What can hang from each mark:
q360: q11 q29 q143 q351 q385
q351: q11 q29 q385
q385: q11 q29 q360 q682
q143: q11 q351 q385
q11: q29 q143 q351 q385
q682: q385
q29: q11 q143

Every row comes from one small tree of marks. The marks that hang from a mark follow it in brackets, in the order of their numbers. Every link used is in the known rows. Which tree was each row made from?
Known rows:
q351(q11(q29) q385(q360)): [  8  -8   0  -2   9 -12   3   6 -10  -4   3  -5  -1  -3  -4 -15   4  11
  -3   3  -4   7  17  -7   1   1  -4   7   2  -7  -2  -1  -6  -1]
q29(q143(q11 q351(q385))): [-58   8   1   3  -5  -9 -13   1 -14  -1  -3  -6  -5   6  -9  44  -9  -1
   8  -6   6   3 -33  22   1  -2  -2 -10   1   0  10   3  -2  12]
q360(q29): [ 23  -7   2  -7  11   2  -4  -7 -10  -3   3   4  -7  -5  -1 -18  -3  11
   0   1   4   4  -3  14   6  -2  -3   0   1 -14  -9  -6   7   7]
q351(q11(q143) q29 q385): [  2  -4   6  -9  13  -5  -7 -13 -27  -9  -9  -9  -9  -3   1   6   2  15
  -5  -2  -6   6   3 -19   8   9   0  -2   4 -25   3  -4   3   2]
q29(q143): [ -4   3   2   1  -1   8  -8  -1   7   0  -3   2 -10   0   9 -11  -4   4
   1   6   7  -6 -23  21   0  -6  -2   5  -5  -7 -17   5  10   7]
q385(q11 q682): [ 27   9   2   9   2  10   4   5   8  -1  -5   8   8  -4   9   5  -4   1
  -2   3  -5   4 -14 -14  -4   0  -4  -1   4   6  15   3   2  -2]
q360(q11 q351(q385(q29(q143)))): [-25  27   4  16  -3   0  -1   0  10   2  -7  -5  -1   7 -12  24  -3  14
   7  -4  16  -3 -26   5  -5  -4   3  -1   4  -1  11  11  -3  13]
q29(q11(q351 q385(q360)) q143): [-25  11  -3   4 -18   1   2   1  18   8  13  -2   6   4   4  18   6 -12
  -6   9  -4 -13  26   4 -11  -7  -2  14  -5  12 -14   6  -9   1]
q143(q351): [-17  -4  -1  -7  12  -1 -11   0  -9   0  -3  -1  -4   3   0 -11  -1   0
  10  -6   5   1  -6  27   1  -2   0  -7  -1  -3  -7   0   1   9]
q682(q385(q29)): [ 29   5   2  -2   7  18   4   1  16   0  -6   7  -3  -6   3 -50   1  -6
   1   4   0  -6 -22  26  -1   3  -4  -8  -4   4   5  10   0  -1]
q29(q11 q143): [ -6  13   0   0  -4   5  -6   3  16   1  -8  -1  -3   2   5   4   0  -6
   0   4  -2 -10 -18  16   0  -6  -7   7   0  -6 -13   8   1  17]
q29(q11(q143(q385) q351)): [-17   5  -4 -13   0 -14   0   3  14   1  -7  -5   0  11  -5  26   1 -17
 -10  -1  -4  -5  11 -13   8   3   0  -1  -7  -9 -20  -7  -1  10]
q11(q29 q143 q385(q360 q682)): [ 10  -7  -2   1  -8   5  17  -7   9   6  17   6   4  -1   1 -13   7  -4
 -12   5  -4   2  34 -28  -8   4  15   5  -1  13  -6   1  -1 -20]
q29(q143(q385)): [  0  -5   1  -3   1  -4 -14   3  12   0  -8  -1 -10   5   7   9 -10   6
   2   3   9  -4 -33  21   5  -5   1   5  -5 -11 -24   4  13   9]
q682(q385(q11 q29(q143))): [ 11  19   4  13 -14  24  10   5  23   2  -7   5   7 -10  10 -16  -4  -8
  -3  12  -2  -7 -25  21 -12  -3 -16  -3  -2  13  18  17   1  -2]
q351(q29 q385): [  5  -6   5  -4  15   4 -12  -1 -26  -6  -4  -3 -13   2  -4 -12  -3  20
   5  -7   3   3 -21  -3  11   3   1  -4   6 -23   2  -4   5   4]
q360(q11 q385): [ -1   1  -1  -6   0  -4  -5  -3   1  -2   0   1 -10  -3   3  11   2   7
   7  -7   8  -4   4  13   3  -4   7   5   6  -2  -9  -2   9   4]
q143(q351 q385(q360)): [-21  -7  -1 -11  12 -16 -16  12  -4   1  -1  -1   0   4  -2   4  -3   5
  15  -2   4   5 -10  34  -3  -3   3  -1   5  -1 -12   4  -4   7]
q360(q351): [  0   2   1   0  10  -4  -7  -3  -3   0  -4   1  -6  -1   1 -15   0   5
   5  -2   9  -1  -1  19   3   0   2   0   1 -12  -8   0   2   9]
q360(q385(q11(q29))): [13 -5 -3  2 -7  1  9  3  0 -1  4  2  0 -7 10 16 -3 -2 -4 -3  0  2 29 -4
 -1 -5 -9  7  4 -1 -4 -6  7 -5]
q143(q11 q351): [-41  -2  -2  -8   5 -11  -9   2 -17  -1  -3  -2   1  -1  -1  26  -4  -9
  11  -7   2   4 -13  25   1   0   1 -11   2   2   8  -4  -3   6]
q11(q29 q143 q385): [ -8 -10  -3 -10  -5   4  19 -10  -3   3  10   0  -4  -3   3 -15   4  -9
 -15  -1   3  -3  42 -18   3   2   6   0  -8  -3 -22  -8   8 -13]
q11(q29 q351 q385(q360 q682)): [ 13 -17  -5  10 -11   2  10  -4  12   8  21   5   6   5  -2  -7   6  -4
  -9   3  -3   0  37 -29  -8   0  12   7  -7  20  -3  -5  -5 -21]
q351(q11(q29 q143) q385): [ -1  -6   1  -7   7 -10  10  -8 -11  -6  -4  -8  -7  -1  -4  -5   4   1
 -14  -1  -3   6  21 -25   8   7  -2  -1  -3 -15 -10  -7   3   0]
q385(q29 q360 q682): [ 37  13   2   7   9  15   0  10  23   2   2  11   5   0   5 -10   0   5
   3   7  -2   3 -22   2 -13  -1   7   5   4  12  11  14  -7  -2]
q143(q11(q29 q385) q351): [-41 -17  -6  -4  -8 -12   5  -6 -19   3  10  -4   6  -2  -4  29  -2 -15
   3 -12   1   2  29   4  -1  -1   4 -10  -2  11   4 -10  -3  -9]
q11(q385(q29)): [ 18   6   0  -2   5  15   9   0  10   2   3   4   0  -3  11  -6  -2  -4
  -3  -2   5  -6   9   5  -4  -2   1   0  -5   2 -10   4   2  -3]
q360(q143(q11(q385))): [  6  -7  -2  -4 -12  -6   3   3 -13  -1   2  -1  -3  -9   8  -7  -6 -12
   9  -4   4  -3 -12   5  11  -1   0   6  -7  11  -6  -5   6  -9]
q682(q385): [ 17  -5   1  -6   6  10  -2  -2   3  -2  -5   5  -9  -7   1 -59   3  -4
   1   4   0  -6 -17  27   6   4  -2  -7  -2  -2  -2   4   5  -1]
q360(q11(q29 q143(q351(q385)))): [-58   0  -1  -6   0 -12  10  -4 -19   0   0 -10  -2   8 -22   2   6   1
   1 -12   6   6  16 -17   5   3   7 -15   2   0   2  -7  -1   2]
q29(q11): [ 5 10 -1 -8  9  2 -2  7  7 -1 -8  1 -2  0  3 -8  3 -8  1 -1 -4 -6 -6 10
  5 -1 -6  2  2 -8 -9  2 -2 14]
q385(q29 q360(q11)): [ -8  20   2  -2   6   5   7  14   9   2   2   4   7  -4   1  -8   5   7
   9   3   4  -1  -7   9 -10  -4   3   3   7  11   7   9  -4   0]
q29(q11(q385(q360)) q143): [-14  14  -1   1 -12   4   2   4  16   6   8   1   3  -3   8   7   5  -6
  -1   8  -3 -11  12  16 -10  -8  -2  15   2   7 -13  13  -6   5]
q29(q11(q351)): [ -6   6  -4  -4   2  -1  -1   4  10   1  -3  -2   1   6  -1   4   4 -14
  -4   0  -5  -8   8  -3   5  -1  -6   2  -5  -4 -10  -5  -5  11]
q385(q29): [ 20   9   1  -3  13  14   2   7  11  -1  -5   5  -2  -1   8 -14  -3   0
   0   1   3  -2 -14  12  -1  -2  -2  -1  -3  -3  -5   5   2   6]

Which tree is each row?
[ 11 -20  -5   1  -4  -9   3  -7  16   3   1   1  -1  14  -8  15  -2  -8
 -15  -1  -1   4  10 -40   6   5  14  -4 -11   2 -12 -12   5  -9]
q11(q29 q143(q385(q682)) q351)
[ 20  -3   1  14  -5  -7   0 -24  -4   4  10   4   7  -2 -12  16   3  14
   5  -7   8   2  17 -13  -3   0  17  -1   9   6  16  -2  -1  -3]
q360(q11(q385(q682)) q29 q351)
[-32 -10  -3  -9   2  -4   5  -7 -10   2   2  -4  -3   4  -5 -12   3  -8
  -2  -5   2   4  23   1   1   2   3  -9  -4  -2 -12  -6   2  -1]
q11(q29 q143(q351))
[ -1   5   1   3   3   3   2  -7   7   0   0   2  -7  14 -11   4   1   0
 -15   0   1   3  -4 -34   6   9  10  -7  -8  -2  -1  -5   0  -1]
q11(q143 q351(q385(q682)))
[  6 -14  -3  10  -2 -10  -1   5   3   2  -5   0  14   6  -5  32  -9  -4
   4  -7  -4   9  -2 -12  -4  -2   1  -8   4  12  13  -2  -2  -3]
q143(q351 q385(q11(q29) q682))
[ 23   5   2   4 -13   7   8  16   0  -1  -1   3   5 -17   7 -72   2  -7
  11  13  -4  -1 -22  24   0  -1 -16   9   1  21  12  11  -1 -10]
q682(q385(q11 q360(q143)))
[ 46   3   1  18  -6  -3  -6 -17   3   0   5   8   4  -7   0  44  -6  13
   2  -2   1   9  16   0  -8  -2   1   7  14  -1  22   0  -1   4]
q360(q29 q351 q385(q11 q682))
[ 10  -3  -3  16 -12   3  14   9  10   5  12   6  17   1   0   7   3  -5
  -8   8  -8   6  23 -32 -11  -1  -3   5  -1  20  16  -4  -7 -15]
q385(q11(q29 q351) q360 q682)
[-32   6  -3 -16   7 -16  -8   2   4   0 -12  -6   3   8  -7  28   0 -14
   4  -8  -3  -1   1  12   4   2   1  -7   3  -7 -13   1  -5  17]
q29(q11(q143(q351 q385)))
[ 19   7   3   5  12   4  -5   9   5  -1   2   6  -4   4  -6 -15   0  14
   1   3   0   7 -25  -5  -1   3   7   1   6   1   8   8  -5   2]
q351(q385(q360 q682))
[ 10 -13  -2   0 -10  -6   7   7  -9  -1  -3  -5  -4  -3  -4 -45   1   0
  12  -5   7  -2 -12 -10  13  -4   1   7  -4  10 -10  -6  10  -5]
q360(q11(q29) q143)
[ 27  -7   0   1   4  -9 -14 -19  -6  -1   7   3 -12  -5  -3  16  -3  15
   5  -5  10   4  19  26   2  -3   4   8   9 -17  -7  -5   3  11]
q360(q29 q351 q385)
[ 11  11   0  -3   4  12  10   8  10   4  10   6   5  -6  11 -11   2   0
   0   4   2  -3  15  12 -12  -3   1   6   0   9  -6   9  -5  -7]
q11(q385(q29 q360))
[ 22  16   2   5  -1  21  15   8  13  -1  -7   7  10 -12   7 -28  -1 -10
  -2   6  -4  -3 -13  15  -7   1 -15  -8   1  11  20  10  -2  -4]
q682(q385(q11 q29))
[ 10  -8   1   0   6 -16 -15   1 -20  -7 -12 -12  -7   1  -2 -22  -3   4
  15  -8   1   4 -19  15  11   1  -8   3  -5   2  -2   2  -2  11]
q360(q143(q351(q11 q385)))
[ -4 -20  -3  -3   8 -13  -5  -8 -12  -3  -3  -7   3  -1   2  -3   3  -3
   4  -5  -4   4  22   9  -1  -1  -3  -2  -3  -1  -4  -5  -2   3]
q143(q351(q11(q29)))
[ 30  17   4   9  12  13   0  13  17   1   1   8   1   5  -5  -7  -2  12
   1   3  -1   6 -29  -7  -8   2   6   1   5   7  16  14 -10   1]
q351(q385(q29 q360 q682))
[ -8  10   6   2   6   3  -1  14 -27  -4   2  -1   4  -7   0   6  -1  19
   6   2  -4   9  -6  -6  -2   0  -9   2  15 -10  21   2  -4  -3]
q351(q29 q385(q11 q360))
[ 19 -12   3  10   7   4 -15  -8 -11  -2   1   0  -8  12 -10   6  -2  15
  -2  -6  -2   4 -19 -32   7   6  10  -6   0  -8  15  -6   0  -3]
q11(q351(q29 q385(q682)))
[-14  -9   1  -8   1   3  -4 -11 -17  -1   2  -3  -7   4   2  -1   4   2
  -6   0   0  -1  13 -17   5   6   5  -3  -5 -14  -7 -12   6  -6]
q11(q143 q351(q29))
[ 15 -18   1   0   2  -5 -14 -12   0  -1  -3   0  -3  12  -3  28  -3   5
  -5  -2  -3   3  -9 -33   5   8  16  -5  -3  -9  -1  -9   6  -7]
q11(q143(q385(q682)) q351(q29))
[ -5  19  -2   9 -10  11   0   4  31   5  -4  -1   4   9   3  25  -1 -14
  -6   5  -3 -11  -9   1  -7  -7  -8   6 -10   6  -5   7  -7  14]
q385(q29(q11(q351) q143))
[-32   3  -1  -2   1 -10  -1   5 -13  -3   1  -3  -4   6 -10  31  -5  -5
  -5  -5   3   3 -11 -10  11   4  -2  -8  -5  -5   6 -12  -3   2]
q143(q11(q351(q385)))
[-44  -1  -4  -5 -11  -9  18   1  -2   5  14  -3   6   3  -9  -4  13  -4
  -7   5   2   1  39 -27  -3   1   8   2  -3  10  -6 -10  -1 -12]
q385(q360(q11(q29 q143 q351)))
[-16  -4  -3   2 -19   6  26  -5   4   2   4   0   8  -5  -3 -28   7 -21
 -18   7  -7  -2  34 -21   0   6  -9 -10  -9  11   7  -9   1 -17]
q682(q385(q11(q29 q143 q351)))
[  3   4   3  -4  12   1 -11   3 -17  -5  -9  -5  -7   3  -9   3   0   9
   5  -9  -6  -1 -16  -7  11   3  -3  -2  10 -21   7  -1  -4  13]
q351(q29(q11) q385)
[ 18 -19   4   0   2 -12 -26  -9  -9  -6 -13  -8  -6  -2  13  30  -7  17
   6   1  -3  -1 -24   9   2  -2   0   9   1 -19  -9   2  11   5]
q351(q11 q29(q143(q385)))
[-22  -7  -1  -7  -9  -6  -6 -17 -14  -1   6  -5  -9   2  -1  33   7   7
   0  -7   3  -3  27 -18   3   2  13   2   5  -6  -2 -12   8  -7]
q360(q11(q143 q351(q29)) q385)
[ -7  10  -1  -7   6 -10  -2  21   8   0  -2   3   8  -3   3  39  -9  -3
   7   2   1   5 -26  16  -4  -2   1   0   5   4   6   4  -6   0]
q143(q11 q385(q29 q360))
[ -2 -10   4  -2   0  -5 -22   5  -5  -1   0  -2  -6   0   6  11  -6  20
  11   6   3   0 -30  20  -3  -6   5  10   7 -12 -10   6   6   1]
q351(q29(q143(q385(q360))))
[  5   5   3  -5  15  -9  -5   6  -9  -6  -2  -3  -3  -4   2 -11   4  13
   1   5  -3   5   1   7   0   2  -4   7   4  -9  -1   5  -5   6]
q351(q11 q385(q360))
[ 11  -7  -1   3  -8  10  17   3   0  -1  -1   3   6 -12   1 -42   2 -10
  -5   4  -5  -1   8   3   1   1 -12  -7   0   7  12  -1   3 -11]
q682(q385(q11(q29)))
[-14  16   2  14 -14  18   3   1  16   3  -7   2  11  -5   5  -5  -3 -11
   6   5  -2  -4 -20  35 -16  -4 -15 -10  -1  20  24  18  -6   2]
q682(q385(q11 q29(q143(q351))))
[-17 -11  -4  -6  -4  -1  13  -7   0   2   7  -2  -4   6  -3 -12   5 -11
 -16   2   1   0  32 -23   6   3   2  -3 -12  -4 -19 -15   5  -7]
q11(q29 q143 q351)
[ 23   7   0  -1   5   3   8   2   9   0   6   2  10 -10  16   2   4   0
  -1   6  -5  -2  26   8 -14  -2  -2  11  -1   8  -2  10  -8  -6]
q351(q11(q385(q29 q360)))
[ 30  -7   5   6  13   8 -15  -5 -14  -5  -5   2 -10   5  -7  -3  -4  21
   4  -6  -1   6 -33 -20   7   5   9  -5   8 -13  15   1   3   1]
q351(q29 q385(q682))
[ -1   2  -1   4  -9   9   9   1   4   0   0   3   6  -6   2 -26   3 -12
  -7   6  -4  -5   7   5   0   3 -13  -8  -5  10  13  -3   0  -8]
q682(q385(q11(q351)))
[13  9  1 -7  7 -4 -1  4 -1  0  6  4  4 -6 -5 -9  4  4  3  6 -7  2  8 15
 -2 -4 -7  9 11 -7 -1  3 -9 13]
q385(q360(q29(q11)))
[ 27  -4  -1  12  -4   8  12   4   6   0   0   6  10  -3   4   1  -3  -2
  -6   1  -6   5   3 -27  -3  -1  -4   0   2   9  14  -2   3  -8]
q385(q11(q29) q682)
[  4  15  -1  10 -16  17   2  -1  37   5  -5   1   4   5  -2 -10   4 -21
  -6   8  -7 -15 -16  15  -6  -2  -9  -1 -10  14   7  12  -9   7]
q682(q385(q29(q11(q351) q143)))
[ -1 -11   0   1  -1  -7  -8   5 -15  -3  -4  -4   7   2   4  35  -8   5
   1  -3  -3   3   0 -16   4   0  -6  -1   1 -10   4 -12   5  -4]
q143(q385(q11(q351(q29))))
[-36  -6  -1  -6 -11  -2   7 -18 -21   2  10  -6   1   1  -1  16   9   1
  -4  -6   2  -6  38 -33   2   4  13  -4  -2   0  -2 -13   6 -16]
q360(q11(q143 q351(q29) q385))
[-19 -10  -3  -4 -12 -12  -4   0 -21   1   2  -5   2  -5   3   6  -6 -16
  17 -10   4  -1  -7  19   6  -2   0  -1  -6  18   0  -3   0  -5]
q360(q143(q11(q385) q351))
